Each row comes from the steps of one walk. Every step used is in the known rows, and no mark comes twice. Write the walk behind each row, first mark first.
Known rows
z, c, b: [-3.25  0.78 -1.00 -4.17 -5.74 -1.22  1.68 -5.88 -0.94  4.12 -1.47  2.44
 -0.37  4.38 -0.33]
c, z, j, b, h, r: [ 2.16  0.83  1.23 -5.11 -3.81  0.90  6.93 -4.36 -4.66  6.83 -3.25  2.12
 -1.69  3.60 -0.92]
h, r: [ 2.31  0.02 -0.68 -3.08 -2.52  0.24  1.62 -2.20 -3.01  2.05 -2.89  4.00
  2.21  5.04 -2.60]
z, c, b, h, r: [ 2.24  0.48 -1.50 -6.17 -6.69  0.47  7.59 -4.32 -2.76  5.69 -2.53  0.93
 -0.32  4.17 -1.68]
b, h: [-0.58 -2.23 -2.99 -3.60 -5.37  0.75  2.33 -3.88 -2.41  4.62 -3.37  2.33
 -0.36  1.87 -3.24]
z, h, r: [ 1.12  0.10 -0.47 -4.43 -4.39  0.56  1.03 -2.86 -2.90  1.47 -2.00  2.84
  1.58  4.48 -1.88]
h, z: [ 1.76  0.01 -0.55 -2.39 -2.94 -1.51  0.32 -3.04 -2.40  2.73 -2.19  3.14
  1.91  3.72  0.12]
c, r, h, z: [ 5.20 -2.62 -0.13 -7.27 -1.77 -0.13  4.16 -1.56 -2.71  4.10 -1.36  3.40
  4.18  7.27 -0.30]
j, b, h, r, c, z: [ 5.62  0.45 -0.79 -5.52 -2.07  0.70  8.40 -5.08 -4.35  7.13 -3.17  2.01
  1.89  4.51 -4.58]
z, j, b, h: [-3.18 -0.33  0.78 -2.80 -6.19  0.61  2.43 -5.34 -3.38  6.05 -3.23  1.74
 -3.68  2.12 -2.66]
z, c: [-2.41 -0.76 -0.60 -3.44 -3.92 -0.04 -0.80 -4.60 -0.45  1.11 -1.71  1.94
  0.36  2.69 -2.40]
z, c, r: [-0.55 -1.34  0.16 -6.05 -2.50  0.66  1.70 -3.11 -0.84  0.86 -2.42  2.37
  2.22  3.28 -2.36]
h, z, c: [ 1.28  0.25  0.41 -3.46 -3.31 -1.37  0.46 -3.86 -1.12  1.14 -1.20  1.26
  1.53  2.91 -0.01]
c, z, j, b: [-3.25  1.06  1.74 -3.29 -2.87 -0.86  0.98 -6.12 -2.98  5.36 -2.19  3.62
 -1.90  3.89  0.36]
c, b, h, z, j: [ 0.57  1.05 -0.18 -5.25 -7.52 -2.14  5.58 -5.28 -3.60  6.67 -2.11  1.03
 -1.93  4.50  2.83]
h, r, c, z: [ 5.24  0.82 -0.91 -6.13 -0.12 -0.85  4.55 -4.38 -2.92  2.33 -2.09  2.97
  4.51  6.83 -2.61]

Which walk is each row?
[-0.12 -0.30 -1.60 -6.76 -3.14 -1.26  1.37 -6.88 -1.53  2.25 -0.87  1.78
  2.39  4.76 -1.68] -> r, c, z, h
[ 2.80  1.05  1.90 -4.77 -4.36  0.51  6.15 -5.14 -4.52  4.62 -2.96  0.53
 -0.69  5.36 -5.09] -> z, j, b, h, r, c
[ 2.16 -0.34 -0.40 -1.78 -4.65 -0.15  4.15 -3.65 -3.94  7.45 -3.08  2.09
 -0.65  1.38 -1.84] -> j, b, h, z
[ 3.96  0.48 -0.51 -4.46 -1.56 -0.40  2.68 -3.73 -2.88  1.09 -2.37  2.75
  3.93  6.86 -4.68] -> h, r, c
[ 2.63  2.48  2.84 -5.27 -1.02 -0.82  4.63 -6.02 -3.99  3.88 -1.99  2.34
  1.24  7.07 -1.94] -> h, r, c, z, j, b
[ 2.59 -0.88  3.62 -6.41 -2.67 -0.19  4.22 -3.14 -3.67  5.62 -1.23  2.68
  0.89  7.45  0.14] -> c, r, h, z, j, b
[ 1.44 -0.38  0.16 -4.48 -5.77 -1.02  3.29 -3.92 -3.06  3.50 -2.47  0.64
 -1.26  2.91  0.77] -> b, h, z, j
[-0.28  0.22  0.60 -5.84 -3.98 -0.45  5.42 -7.61 -3.36  6.35 -2.38  0.82
 -1.45  4.04 -2.78] -> r, c, z, j, b, h
[ 2.83  0.18 -2.51 -5.10 -6.15  0.29  7.38 -3.57 -3.93  7.33 -3.45  2.90
  0.28  5.02 -1.42] -> c, b, h, r
[ 3.26 -2.09 -0.85 -4.79 -3.21 -0.84  1.80 -3.13 -2.50  4.31 -0.70  2.99
  2.30  6.70 -0.63] -> r, h, z
[ 2.04  1.94 -0.73 -6.47 -5.45 -1.35  4.49 -5.85 -3.25  3.70 -1.21  1.92
  2.42  7.91 -2.13] -> z, h, r, c, b
[ 0.39  1.70  0.09 -4.07 -5.09 -2.54  2.97 -5.22 -1.60  4.31 -0.92  1.66
  0.76  4.55  2.01] -> h, z, c, b
[ 1.94 -0.50 -0.26 -6.61 -5.38 -1.82  4.35 -5.26 -1.62  5.96  0.31  1.42
  1.05  7.58  1.34] -> r, h, z, c, b
[ 4.01  0.73 -2.16 -5.65 -5.74 -2.39  7.10 -5.98 -3.37  6.89 -2.08  0.73
  1.66  5.58 -0.87] -> r, c, b, h, z
[ 2.73 -0.31 -0.57 -2.62 -4.25  1.73  5.51 -2.81 -4.55  6.77 -3.78  2.90
 -0.35  2.67 -4.62] -> j, b, h, r
[ 3.22 -0.37  1.16 -5.79 -1.97 -0.61  2.95 -2.36 -1.27  0.88 -1.80  1.66
  3.37  3.36  0.14] -> h, z, c, r
